What can hang from each mark
D: M N
C: F
L: F K
X: D F Q
R: K
K: R
F: L R X
T: X
N: D

Every row comes from one small tree of marks. Brackets hold a mark, then the marks that hang from it, in alphabetical order. Every link used is in the known rows. Which tree was each row made from?
Known rows
[L [F R]]: +0.95,-2.81,+2.55,-2.16,-4.01,+1.78,-0.59,+1.15,+0.68,-1.98,+0.84,-0.47,-1.97,-0.19,-0.38,-2.27,+0.54,-1.06,-1.32,+3.97,-0.03,-1.06,+0.27,-1.11
[D N]: +0.26,-3.97,+2.65,-2.74,-3.80,+1.32,-0.81,-0.32,+3.34,-0.61,-0.85,-0.94,-4.27,+2.28,+0.48,-0.76,+0.63,-0.73,-2.15,+3.74,+1.24,-0.74,-0.25,-0.83
[R K]: +0.84,-4.14,+2.10,-2.23,-3.88,+1.13,-1.11,+1.56,+1.94,+0.91,-0.76,-0.26,-2.05,+2.20,+0.16,+0.84,+1.38,-1.12,-1.38,+3.70,+0.75,+0.31,-0.38,-3.67
[F L]: +1.04,-1.81,+3.03,-2.26,-3.39,+1.59,-1.29,+1.22,+1.99,-0.20,-0.18,+0.12,-1.38,+1.49,-0.37,-0.76,+0.17,+0.63,-2.26,+3.35,+0.56,-0.35,-0.19,-1.73
[F [L K] R [X D Q]]: +2.50,+1.50,+4.42,-0.65,-3.13,+1.83,-0.28,+5.95,+1.40,-1.04,+0.91,+2.88,-4.09,-1.27,-2.00,-0.50,+0.59,+0.06,-0.43,+3.13,-1.31,-1.62,+0.71,-4.74
[F [L [K R]] X]: +1.35,-0.17,+3.31,-2.01,-2.55,+1.28,-1.26,+4.34,+1.92,-1.48,+0.89,+0.67,-2.47,+1.10,-1.88,-2.60,+0.31,+0.71,-2.07,+2.95,-1.20,-0.72,+0.91,-2.26
[T [X D Q]]: +0.83,-0.34,+5.17,-1.74,-4.51,+2.05,-1.62,+2.05,-2.93,-4.15,-0.96,+0.84,-4.83,+1.80,-0.90,+1.66,+2.64,-0.34,+0.84,+4.36,+1.99,-0.70,-0.99,-2.69
[F [L K] R X]: +1.90,-0.26,+2.77,-1.14,-2.77,+0.91,-0.36,+5.53,+3.53,+0.51,+1.52,+1.39,-2.32,-0.44,-1.09,-2.25,-0.56,+0.51,-3.21,+3.12,-1.57,-1.32,+1.12,-3.56
[C F]: +0.96,-1.80,+2.97,-1.68,-3.64,+2.21,-1.63,-0.54,+0.52,+0.55,-0.27,-0.38,-2.54,+2.34,+0.18,-0.86,+1.11,-0.92,-0.89,+3.42,+1.88,+0.23,+0.14,-1.07
[D M]: +0.84,-2.36,+2.76,-2.33,-3.85,+1.44,-0.74,-1.75,+2.64,-1.26,-0.70,+0.00,-2.88,+3.40,+0.26,-0.59,+0.54,-0.32,-1.07,+3.39,+1.33,-0.02,-0.46,-2.32
[F [L K] R [X Q]]: +2.49,+1.02,+3.67,-0.68,-3.27,+1.59,-0.47,+5.69,+3.96,+0.19,+1.06,+2.28,-3.03,-0.98,-1.72,-1.72,+0.16,+0.14,-2.21,+3.52,-2.17,-1.04,+1.16,-3.19
[T [X [D N] Q]]: +0.63,-0.95,+4.92,-1.65,-4.57,+1.85,-1.02,+1.35,-0.07,-3.97,-1.15,+0.86,-6.55,+1.89,-0.57,+1.34,+2.44,-0.49,+0.29,+4.52,+1.98,-1.27,-0.87,-2.15
[F [X [D M N] Q]]: +1.88,+1.24,+4.84,-1.49,-3.57,+1.61,-0.68,-0.19,+4.64,-1.54,-0.88,+1.13,-6.82,+1.69,-0.51,+0.25,+1.62,-0.93,+0.83,+3.28,+1.05,-1.15,-0.10,-3.60
[C [F R]]: +1.16,-0.50,+2.44,-1.23,-3.66,+2.09,-0.66,+0.74,+2.05,+0.82,+0.31,+0.12,-2.60,+0.37,-0.21,-2.93,+0.49,-0.95,-1.61,+3.36,+0.92,-0.11,+0.57,-1.45
[F R]: +0.67,-2.14,+2.42,-2.17,-3.69,+1.53,-0.50,+1.79,+1.76,-0.31,-0.06,-0.30,-2.55,+0.52,-0.19,-2.50,+0.52,-0.77,-2.13,+3.62,+0.24,-0.41,+0.05,-2.07
[D M N]: +0.62,-3.12,+2.61,-2.33,-3.95,+1.13,-0.21,-2.39,+5.76,-1.11,-0.79,-0.08,-4.47,+3.43,+0.62,-0.77,+0.26,-0.52,-1.40,+3.34,+1.34,-0.64,-0.41,-1.51
[F L [X D]]: +1.71,+1.43,+4.39,-1.90,-2.62,+1.48,-1.58,+2.77,+0.85,-0.62,+0.26,+0.68,-2.85,+0.64,-0.72,-0.31,+0.56,+0.26,-0.86,+3.07,+0.96,-1.00,+0.00,-4.43
[L [F R] K]: +1.08,-4.85,+2.10,-1.98,-4.30,+1.66,+0.00,+2.92,-0.36,-1.83,+1.30,+0.50,-2.40,+0.38,-0.73,-0.99,+0.19,-0.81,-1.44,+4.04,-0.83,-1.65,+0.39,-1.36
[L [F X] [K R]]: +1.11,-2.22,+3.16,-2.36,-3.26,+1.75,-1.29,+3.34,-0.78,-2.69,+1.17,-0.22,-2.74,+1.00,-1.61,-2.03,+1.09,-0.51,-0.42,+3.69,-1.03,-1.29,+0.98,-1.14
[T [X [D M N] F Q]]: +1.43,+1.03,+4.85,-1.55,-4.73,+2.13,-0.34,-0.35,+1.86,-4.23,-1.03,+2.34,-7.84,+2.40,-0.26,+0.79,+2.63,-0.80,+3.59,+3.50,+2.71,-1.66,-1.49,-2.80
[N D]: +0.82,-4.76,+3.39,-2.86,-3.57,+1.71,-2.22,+0.99,-0.59,-1.89,-0.95,+0.89,-3.05,+2.92,-0.58,-0.06,+1.07,-0.83,-0.62,+3.24,+2.03,-0.59,-0.78,-2.89
[T [X D [F L] Q]]: +1.78,+2.04,+5.39,-1.53,-4.22,+2.51,-1.45,+3.03,-2.10,-3.66,-0.27,+2.60,-4.70,+0.37,-1.33,+0.84,+2.50,+0.15,+2.84,+3.53,+1.92,-1.19,-1.29,-2.70

Write each row's tree
+1.38,-2.95,+2.22,-1.64,-3.56,+1.30,+0.15,+3.88,+2.72,-0.63,+0.99,+1.48,-2.18,+0.56,-0.99,-1.61,-0.77,+0.49,-2.85,+3.20,-1.11,-1.22,+0.53,-2.74 => [F [L K] R]
+1.91,+1.02,+3.02,-1.08,-2.90,+0.60,+0.12,+4.39,+6.72,+1.31,+0.63,+1.28,-4.46,-1.32,-0.66,-1.32,+0.21,+0.06,-1.43,+3.10,-0.07,-1.61,+0.45,-6.04 => [F L [R K] [X [D N]]]
+2.30,-0.19,+3.42,-0.92,-3.93,+1.65,-1.05,+4.60,+3.90,+0.61,+0.77,+0.74,-2.72,-1.75,-1.18,-1.02,+1.96,-1.65,-0.54,+4.18,-1.32,-0.71,+0.93,-3.74 => [L [F [R K] [X Q]]]
+2.07,+1.53,+3.06,-0.53,-3.01,+1.54,-0.80,+3.47,+2.35,+1.92,+0.67,+0.81,-3.57,-0.81,-0.42,-1.06,+1.53,-1.21,+0.43,+3.10,+0.89,-0.43,+0.63,-5.91 => [C [F [R K] [X D]]]
+2.37,-0.88,+3.08,-1.31,-4.02,+2.21,-0.12,+4.63,+2.20,-0.79,+0.73,+3.00,-3.75,-0.87,-1.54,-1.32,+0.78,-0.39,+0.29,+2.78,-1.18,-1.17,+0.09,-2.20 => [X [F [L K] R] Q]
+1.71,-0.88,+4.19,-1.95,-3.65,+2.36,-1.54,+3.82,-0.16,-3.40,+0.78,+0.56,-3.26,+0.45,-2.49,-1.50,+1.83,-0.99,+0.13,+3.75,-1.85,-1.01,+1.09,-0.95 => [L [F [X Q]] [K R]]
+0.84,-1.02,+4.14,-2.49,-4.20,+1.89,-1.44,+1.74,-4.00,-3.75,-0.47,+0.78,-4.69,+1.75,-0.18,+0.61,+2.60,-0.94,+2.51,+3.66,+3.36,-1.12,-1.58,-3.08 => [T [X D F]]
+2.38,+1.14,+3.54,-0.81,-2.98,+1.00,+0.55,+3.05,+3.25,-1.27,+1.33,+2.82,-3.76,+0.61,-1.19,-0.90,-0.67,+0.82,-0.42,+2.82,-0.56,-2.00,+0.49,-5.71 => [F [L K] R [X [D M]]]
+1.91,-0.69,+1.90,-1.71,-3.63,+1.28,-0.12,+3.71,+4.33,+1.56,+0.48,+1.70,-2.39,-0.99,-0.48,-1.97,+0.82,-0.68,-0.24,+2.58,+0.10,-0.56,-0.35,-4.05 => [X [F L [R K]]]
+2.28,+1.26,+4.47,-1.64,-3.95,+2.36,-0.05,-0.77,+4.97,-2.18,-0.70,+2.72,-6.38,+1.36,-0.63,+0.09,+1.33,-0.38,+2.92,+2.42,+1.77,-1.58,-1.01,-2.66 => [X [D M N] [F L] Q]
+0.53,-0.69,+4.07,-1.99,-4.27,+1.38,-0.80,-0.46,-1.52,-4.27,-0.59,+0.80,-4.43,+3.39,-0.01,+0.88,+1.49,+0.23,+0.71,+3.95,+2.61,-0.99,-1.18,-3.92 => [T [X [D M]]]
+1.78,+0.43,+4.17,-1.99,-4.15,+2.59,-0.47,+2.48,-0.36,-1.90,-0.32,+1.76,-5.04,-0.86,-1.04,-1.19,+2.37,-1.80,+2.98,+2.83,+1.12,-0.89,-0.73,-3.33 => [X D [F R] Q]
+1.37,+0.90,+3.95,-1.42,-4.56,+2.16,-0.92,+3.69,+0.40,-2.43,-0.29,+1.49,-4.78,-0.58,-0.81,-1.54,+2.59,-1.11,+0.77,+3.84,+1.07,-0.75,-0.51,-1.71 => [T [X [F R] Q]]
+1.62,-3.08,+2.62,-2.25,-3.68,+1.79,-0.67,+2.79,+0.19,-0.51,+0.52,+1.65,-2.75,+1.76,-0.65,+0.31,+0.49,-0.43,+0.00,+2.84,+0.44,-1.20,-0.53,-1.76 => [X [F [L K]]]
+1.90,-0.37,+3.38,-1.41,-3.64,+1.20,-0.76,+3.89,+1.24,-0.53,+1.24,+0.26,-2.82,-1.29,-0.81,-0.62,+1.50,-1.22,+0.57,+3.63,+0.23,-1.39,+0.32,-5.59 => [L [F [R K] [X D]]]
+1.38,+0.57,+3.81,-1.89,-2.97,+1.32,-0.69,+3.23,+0.73,-0.40,+0.34,+0.18,-3.89,-0.60,-0.41,-2.38,+1.14,-0.76,-0.56,+3.35,+0.78,-0.98,+0.32,-4.66 => [F R [X D]]
+0.95,+0.37,+3.58,-1.75,-4.38,+1.54,+0.76,+0.45,+2.81,-3.92,+0.00,+1.88,-7.11,+0.81,+0.08,-1.91,+1.35,-0.43,+2.16,+3.25,+2.61,-2.28,-1.24,-3.31 => [T [X [D M N] [F R]]]
+1.92,+1.18,+4.27,-1.55,-3.06,+1.98,-1.29,+4.83,+2.47,-1.64,+0.43,+1.58,-3.10,+0.37,-2.42,-2.03,+1.05,+0.27,-1.36,+2.99,-1.99,-0.63,+1.07,-2.20 => [F [L [K R]] [X Q]]
+2.11,+1.48,+4.80,-1.40,-3.71,+2.20,-1.04,+3.51,-0.25,-2.21,+0.85,+0.91,-3.99,-1.82,-1.46,-1.31,+1.92,-1.21,+1.11,+3.80,-0.14,-1.44,+0.53,-3.35 => [L [F R [X D Q]]]
+1.86,+2.87,+4.79,-1.23,-4.07,+2.48,-0.60,+4.46,-0.28,-3.43,+0.27,+2.83,-4.83,-1.37,-1.53,-1.05,+2.00,+0.02,+2.09,+3.35,+1.22,-1.59,-0.86,-3.47 => [T [X D [F L R] Q]]
+1.77,+1.54,+3.32,-1.38,-2.73,+1.08,-1.07,+3.93,+4.67,+0.75,+0.88,+0.34,-2.00,-1.12,-0.65,-3.42,-0.22,+0.39,-3.36,+3.28,-0.58,-0.81,+0.90,-3.10 => [F L R X]
+1.32,-1.85,+2.85,-2.59,-3.46,+2.13,-0.72,+3.19,+0.70,-2.06,+0.53,+1.63,-2.84,+1.35,-1.60,-2.19,+0.87,+0.11,+0.78,+2.33,-0.17,-0.98,-0.12,-1.29 => [X [F [L [K R]]]]
+1.83,-1.16,+2.59,-1.45,-3.54,+1.14,-0.87,+4.06,+3.55,+0.81,+1.20,-0.09,-1.97,-1.15,-0.65,-1.58,+1.08,-1.44,-1.46,+3.92,-0.79,-0.89,+0.75,-3.79 => [L [F [R K] X]]
+1.94,+0.18,+4.51,-2.00,-3.94,+2.50,-0.63,+1.40,+2.74,-1.65,-0.63,+2.12,-6.14,+0.13,-0.84,+0.22,+1.74,-0.60,+2.30,+2.67,+1.71,-1.48,-0.86,-2.20 => [X [D N] [F L] Q]
+2.45,+1.77,+3.64,-0.23,-2.64,+1.81,-0.48,+4.48,+1.62,+0.46,+1.77,+2.35,-3.47,-0.69,-1.32,-1.42,-0.14,+0.59,-0.51,+2.65,-0.18,-1.74,+1.09,-4.41 => [C [F [L K] R [X D]]]
+2.13,+0.29,+4.18,-1.85,-3.81,+2.60,-1.58,+1.95,+1.99,-0.49,-0.56,+1.62,-3.26,+0.28,-1.07,-0.40,+1.61,-0.77,+0.86,+2.99,+0.68,-0.32,-0.54,-1.20 => [X [F L] Q]
+1.94,+0.43,+3.45,-1.16,-2.91,+1.17,-0.19,+5.28,+0.89,-0.73,+1.42,+1.95,-3.37,-0.51,-1.41,-1.20,-0.21,+0.23,-1.00,+2.89,-0.73,-1.83,+0.64,-5.05 => [F [L K] R [X D]]
+1.78,+0.89,+5.16,-1.80,-3.41,+1.97,-2.01,+2.58,-0.73,-1.34,-0.66,+0.67,-4.47,+0.69,-0.97,+0.49,+2.24,-1.29,+0.90,+3.62,+0.89,-0.39,+0.03,-3.85 => [F [X D Q]]
+2.01,+1.00,+2.53,-1.03,-2.86,+0.77,-0.65,+5.02,+6.03,+2.19,+0.80,+0.91,-1.65,-1.37,-0.82,-2.02,+0.29,-0.12,-2.98,+3.16,-1.04,-0.50,+0.73,-5.25 => [F L [R K] X]
+2.07,+1.72,+4.50,-0.68,-3.28,+2.44,-2.49,+1.55,+2.16,+1.28,-0.28,+0.51,-3.70,+0.60,-0.77,-0.60,+2.03,-1.15,-0.65,+3.57,+0.79,+0.30,+0.78,-1.86 => [C [F [X Q]]]
+2.31,-0.70,+4.43,-1.16,-3.80,+2.26,-0.58,+4.97,-1.19,-2.77,+1.32,+1.61,-4.36,-1.11,-1.95,+0.15,+1.58,-1.12,+1.22,+3.86,-1.24,-2.17,+0.77,-3.80 => [L [F R [X D Q]] K]
